Known rows, with every step that occurs
siro, kato, pide, tino: [-0.26 -0.15  0.00  0.02  0.07  0.48 -0.01 -0.21 -0.13  0.18  0.03  0.06
  0.03  0.15  0.29  0.08 -0.06  0.07 -0.04 -0.02  0.12  0.07 -0.13]
gerisem, dubosi, pide, ligi, siro, kato: [-0.31  0.05 -0.19  0.10  0.31  0.45  0.06 -0.34  0.09  0.15  0.12  0.06
  0.30  0.17  0.05 -0.21 -0.05 -0.05 -0.05 -0.09  0.08  0.20 -0.12]
siro, ligi, pide, dubosi: [-0.23 -0.04 -0.04  0.14  0.06  0.45 -0.16 -0.36  0.11  0.04  0.32 -0.03
  0.22  0.01  0.08  0.01 -0.09  0.04 -0.02  0.19  0.07 -0.04 -0.14]
dubosi, pide, ligi, siro, kato: [-0.46  0.15 -0.15  0.10  0.26  0.47  0.08 -0.27  0.06  0.17 -0.06  0.01
  0.19  0.20  0.06 -0.11 -0.05 -0.04 -0.06 -0.20  0.07  0.16 -0.13]
dubosi, pide: [-0.07  0.11 -0.03  0.04  0.18  0.35 -0.03 -0.18  0.06  0.12  0.03  0.01
  0.06  0.10  0.00  0.07 -0.02 -0.10 -0.06  0.03  0.16  0.09 -0.21]
kato, siro, ligi: [-0.31 -0.18 -0.07  0.08  0.34  0.41 -0.09 -0.24  0.20  0.11 -0.05  0.05
  0.07 -0.09 -0.14 -0.04 -0.11 -0.02 -0.05 -0.05  0.09  0.00 -0.08]
giletop, tino, pide: [-0.18 -0.08 -0.05 -0.16  0.07  0.42  0.13 -0.18  0.02  0.08 -0.03  0.03
  0.02  0.15  0.23 -0.01 -0.02 -0.06 -0.10  0.19  0.09  0.03 -0.17]
siro, kato, pide, dubosi: [-0.25 -0.12  0.00  0.07  0.02  0.48 -0.02 -0.30 -0.13  0.07  0.13  0.06
  0.33  0.15  0.21  0.10 -0.01  0.04  0.02  0.14  0.09  0.03 -0.24]
pide, kato, siro: [-0.33  0.01 -0.05 -0.09  0.48  0.32  0.14 -0.18  0.13  0.11  0.04  0.05
  0.11  0.12 -0.18  0.26 -0.03 -0.10  0.00 -0.07  0.13  0.08 -0.09]
takiz, gerisem: [ 0.12 -0.17 -0.02  0.13  0.10  0.21  0.04 -0.23 -0.11  0.06  0.15 -0.02
 -0.05  0.13 -0.25 -0.05  0.07 -0.07 -0.03  0.07  0.14  0.04 -0.25]
takiz, pide, kato: [-0.32  0.09  0.05 -0.19  0.25  0.26  0.07 -0.23  0.02  0.07 -0.02 -0.06
  0.20  0.20 -0.11  0.22  0.02  0.01  0.01  0.09  0.23  0.19 -0.16]
takiz, gerisem, dubosi, pide, ligi: [ 0.10  0.00 -0.11  0.30  0.22  0.34  0.20 -0.31  0.13  0.10  0.38  0.08
  0.20  0.20 -0.10 -0.06  0.00 -0.01 -0.01 -0.03  0.23  0.05 -0.15]
tino, pide: [-0.23 -0.17 -0.03 -0.16  0.20  0.32  0.00 -0.19  0.02  0.05 -0.04 -0.06
 -0.04  0.13  0.15 -0.08  0.02 -0.10 -0.08  0.11  0.10  0.09 -0.21]
siro, kato, pide: [-0.36 -0.15  0.01 -0.02  0.02  0.43 -0.03 -0.23 -0.10  0.10 -0.06  0.11
  0.15  0.07  0.22  0.03  0.00 -0.03 -0.01 -0.09  0.07  0.07 -0.23]
kato, siro, ligi, pide, tino: [-0.23 -0.14 -0.07  0.10  0.31  0.47 -0.11 -0.25  0.18  0.17  0.25  0.00
 -0.09 -0.04  0.09  0.08 -0.16  0.02 -0.09 -0.13  0.07  0.03  0.00]
pide, kato, siro, ligi: [-0.48 -0.09 -0.05  0.01  0.48  0.39  0.02 -0.26  0.26  0.11 -0.06  0.06
  0.19  0.01 -0.19  0.12 -0.10  0.04 -0.01 -0.03  0.14  0.01 -0.02]
giletop, tino: [-0.13  0.10 -0.07 -0.04 -0.07  0.38  0.14 -0.16 -0.03  0.12  0.08  0.09
  0.05  0.08  0.03 -0.01 -0.07 -0.06 -0.06  0.23  0.10 -0.06 -0.10]
dubosi, pide, kato: [-0.27  0.21  0.00 -0.05  0.34  0.32  0.11 -0.19  0.13  0.11  0.01  0.02
  0.18  0.23 -0.04  0.24 -0.01 -0.03 -0.01  0.07  0.21  0.09 -0.14]
kato, pide, ligi, siro: [-0.24 -0.05 -0.07  0.05  0.06  0.31  0.18 -0.24  0.09  0.15  0.08  0.02
  0.12  0.18 -0.04  0.01 -0.10  0.01  0.01 -0.22  0.09 -0.01 -0.16]
dubosi, pide, ligi, siro: [-0.20  0.16 -0.13  0.11  0.22  0.35  0.15 -0.23  0.16  0.17  0.09 -0.03
  0.11  0.21 -0.11 -0.02 -0.09 -0.05 -0.04 -0.18  0.12  0.07 -0.14]
takiz, pide: [-0.09 -0.03  0.03 -0.12  0.09  0.27 -0.07 -0.21 -0.05  0.09 -0.02 -0.08
  0.09  0.07 -0.07  0.03  0.00 -0.06 -0.03  0.05  0.18  0.18 -0.25]
gerisem, takiz, pide, ligi, siro, kato: [-0.53  0.02 -0.12 -0.05  0.10  0.39 -0.04 -0.26 -0.04  0.16  0.03 -0.07
  0.24  0.20  0.02 -0.12 -0.06 -0.01 -0.06 -0.10  0.11  0.23 -0.05]
giletop, tino, pide, ligi, siro: [-0.31  0.00 -0.14 -0.06  0.14  0.41  0.28 -0.23  0.13  0.14  0.02 -0.01
  0.08  0.25  0.08 -0.09 -0.09 -0.01 -0.08 -0.04  0.05  0.02 -0.10]
ligi, siro: [-0.13 -0.04 -0.08 -0.06  0.18  0.22 -0.05 -0.21 -0.01  0.13  0.01 -0.08
 -0.01  0.11 -0.17 -0.11 -0.05 -0.11 -0.05  0.05  0.05  0.07 -0.19]
tino, pide, ligi, siro, kato: [-0.59 -0.07 -0.15 -0.05  0.26  0.47  0.09 -0.29  0.03  0.11 -0.12 -0.03
  0.14  0.22  0.19 -0.21 -0.01 -0.01 -0.08 -0.12  0.03  0.16 -0.12]
pide, dubosi: [-0.06  0.02 -0.06  0.05  0.07  0.35 -0.02 -0.25 -0.07  0.05  0.21 -0.05
  0.18  0.14 -0.03 -0.01 -0.01 -0.04 -0.01  0.34  0.13 -0.03 -0.17]

Rows
[-0.42 -0.06  0.00 -0.23  0.35  0.31  0.13 -0.21  0.09  0.05 -0.05 -0.04
  0.10  0.27  0.11  0.12  0.03 -0.01 -0.04  0.15  0.17  0.11 -0.14]
tino, pide, kato
[-0.13 -0.07 -0.17  0.23  0.33  0.39  0.10 -0.38  0.03  0.13  0.17  0.06
  0.26  0.22 -0.08 -0.18  0.01 -0.02 -0.05 -0.13  0.11  0.21 -0.19]
takiz, gerisem, dubosi, pide, ligi, siro, kato
[-0.22 -0.17 -0.03  0.01  0.15  0.42 -0.03 -0.23 -0.11  0.21  0.02  0.02
  0.02  0.17  0.21  0.05 -0.09  0.04 -0.06 -0.10  0.07  0.11 -0.15]
ligi, siro, kato, pide, tino
[-0.13 -0.15 -0.04 -0.06  0.19  0.39  0.00 -0.26 -0.02  0.02  0.15 -0.08
  0.17  0.21  0.16 -0.01  0.02 -0.02 -0.05  0.31  0.12  0.05 -0.22]
tino, pide, dubosi
[-0.03 -0.14  0.02  0.02  0.04  0.36  0.03 -0.17 -0.06  0.18  0.12  0.03
 -0.06  0.14  0.18  0.14 -0.09  0.05 -0.03  0.02  0.16 -0.01 -0.14]
kato, pide, tino
[-0.34 -0.06 -0.03  0.04  0.08  0.39 -0.17 -0.29  0.18  0.08  0.16  0.00
  0.03 -0.07  0.07 -0.09 -0.10 -0.03 -0.06 -0.02  0.05 -0.01 -0.11]
siro, ligi, pide
[-0.51 -0.01 -0.06  0.10 -0.02  0.51  0.18 -0.26  0.02  0.12  0.02  0.12
  0.21  0.15  0.22  0.00 -0.04  0.06  0.02 -0.18  0.11 -0.01 -0.12]
siro, kato, pide, ligi
[-0.39  0.12  0.00 -0.13  0.20  0.31  0.05 -0.24  0.11  0.08  0.22 -0.01
  0.09  0.14  0.03  0.22 -0.02 -0.08  0.00  0.03  0.11  0.06 -0.10]
ligi, pide, kato
[-0.40 -0.05 -0.11 -0.06  0.20  0.36 -0.09 -0.25 -0.10  0.13 -0.11 -0.03
  0.08  0.10 -0.01 -0.20 -0.01 -0.11 -0.07 -0.01  0.01  0.16 -0.18]
ligi, siro, kato
[-0.40  0.01 -0.04  0.06  0.56  0.43  0.03 -0.25  0.33  0.13 -0.07  0.08
  0.22  0.04 -0.13  0.22 -0.11  0.04 -0.04 -0.13  0.18  0.07 -0.06]
dubosi, pide, kato, siro, ligi
[-0.23 -0.15 -0.03  0.03  0.09  0.43 -0.03 -0.32 -0.11  0.10  0.10  0.02
  0.32  0.20  0.12  0.07 -0.03  0.03  0.00  0.04  0.05  0.07 -0.27]
ligi, siro, kato, pide, dubosi
[-0.37 -0.13 -0.04 -0.20  0.57  0.36  0.16 -0.20  0.18  0.08 -0.04  0.01
  0.09  0.18 -0.01  0.24 -0.01 -0.09 -0.05 -0.09  0.12  0.14 -0.13]
tino, pide, kato, siro
[-0.03 -0.01 -0.01 -0.05 -0.01  0.30 -0.16 -0.24 -0.11  0.08  0.34 -0.13
  0.31  0.17 -0.02  0.10 -0.04 -0.01 -0.03  0.34  0.21  0.13 -0.15]
gerisem, takiz, pide, dubosi
[-0.49  0.04 -0.11 -0.02  0.19  0.43  0.05 -0.30 -0.03  0.14 -0.09 -0.05
  0.21  0.17  0.00 -0.12 -0.03 -0.01 -0.04 -0.19  0.08  0.23 -0.16]
takiz, pide, ligi, siro, kato
[-0.54  0.05  0.00 -0.05  0.25  0.36 -0.04 -0.30  0.24  0.07  0.13  0.01
  0.16  0.08  0.03  0.12 -0.08  0.05 -0.01  0.04  0.12  0.02 -0.04]
siro, ligi, pide, kato
[-0.54  0.05 -0.16  0.04  0.19  0.44  0.07 -0.28 -0.01  0.14 -0.05 -0.01
  0.15  0.15  0.01 -0.20 -0.03 -0.03 -0.04 -0.11  0.03  0.10 -0.07]
pide, ligi, siro, kato
[-0.30 -0.14 -0.06  0.05  0.28  0.43 -0.15 -0.28  0.25  0.10  0.17  0.04
  0.03 -0.11  0.00  0.05 -0.13 -0.07 -0.07 -0.22  0.03  0.03 -0.10]
kato, siro, ligi, pide
[-0.46 -0.12 -0.01 -0.08  0.40  0.34 -0.09 -0.24  0.23  0.12  0.03 -0.01
  0.28  0.05 -0.17  0.18 -0.12  0.07 -0.04 -0.03  0.21  0.14  0.01]
gerisem, takiz, pide, kato, siro, ligi
[-0.11  0.01 -0.05  0.01  0.09  0.38 -0.05 -0.20  0.00  0.16  0.32 -0.06
 -0.16  0.08  0.16  0.06 -0.09 -0.05 -0.08  0.03  0.09  0.05 -0.07]
ligi, pide, tino
[-0.09  0.00 -0.08 -0.04  0.62  0.34  0.12 -0.25  0.24  0.13  0.19  0.11
  0.26  0.13 -0.12  0.26 -0.04 -0.12 -0.02 -0.06  0.18  0.18 -0.13]
gerisem, dubosi, pide, kato, siro
[-0.33 -0.20 -0.01 -0.06  0.11  0.37 -0.04 -0.26 -0.08  0.14 -0.10  0.07
  0.13  0.12  0.13  0.01 -0.04 -0.03 -0.03 -0.18  0.02  0.12 -0.27]
ligi, siro, kato, pide
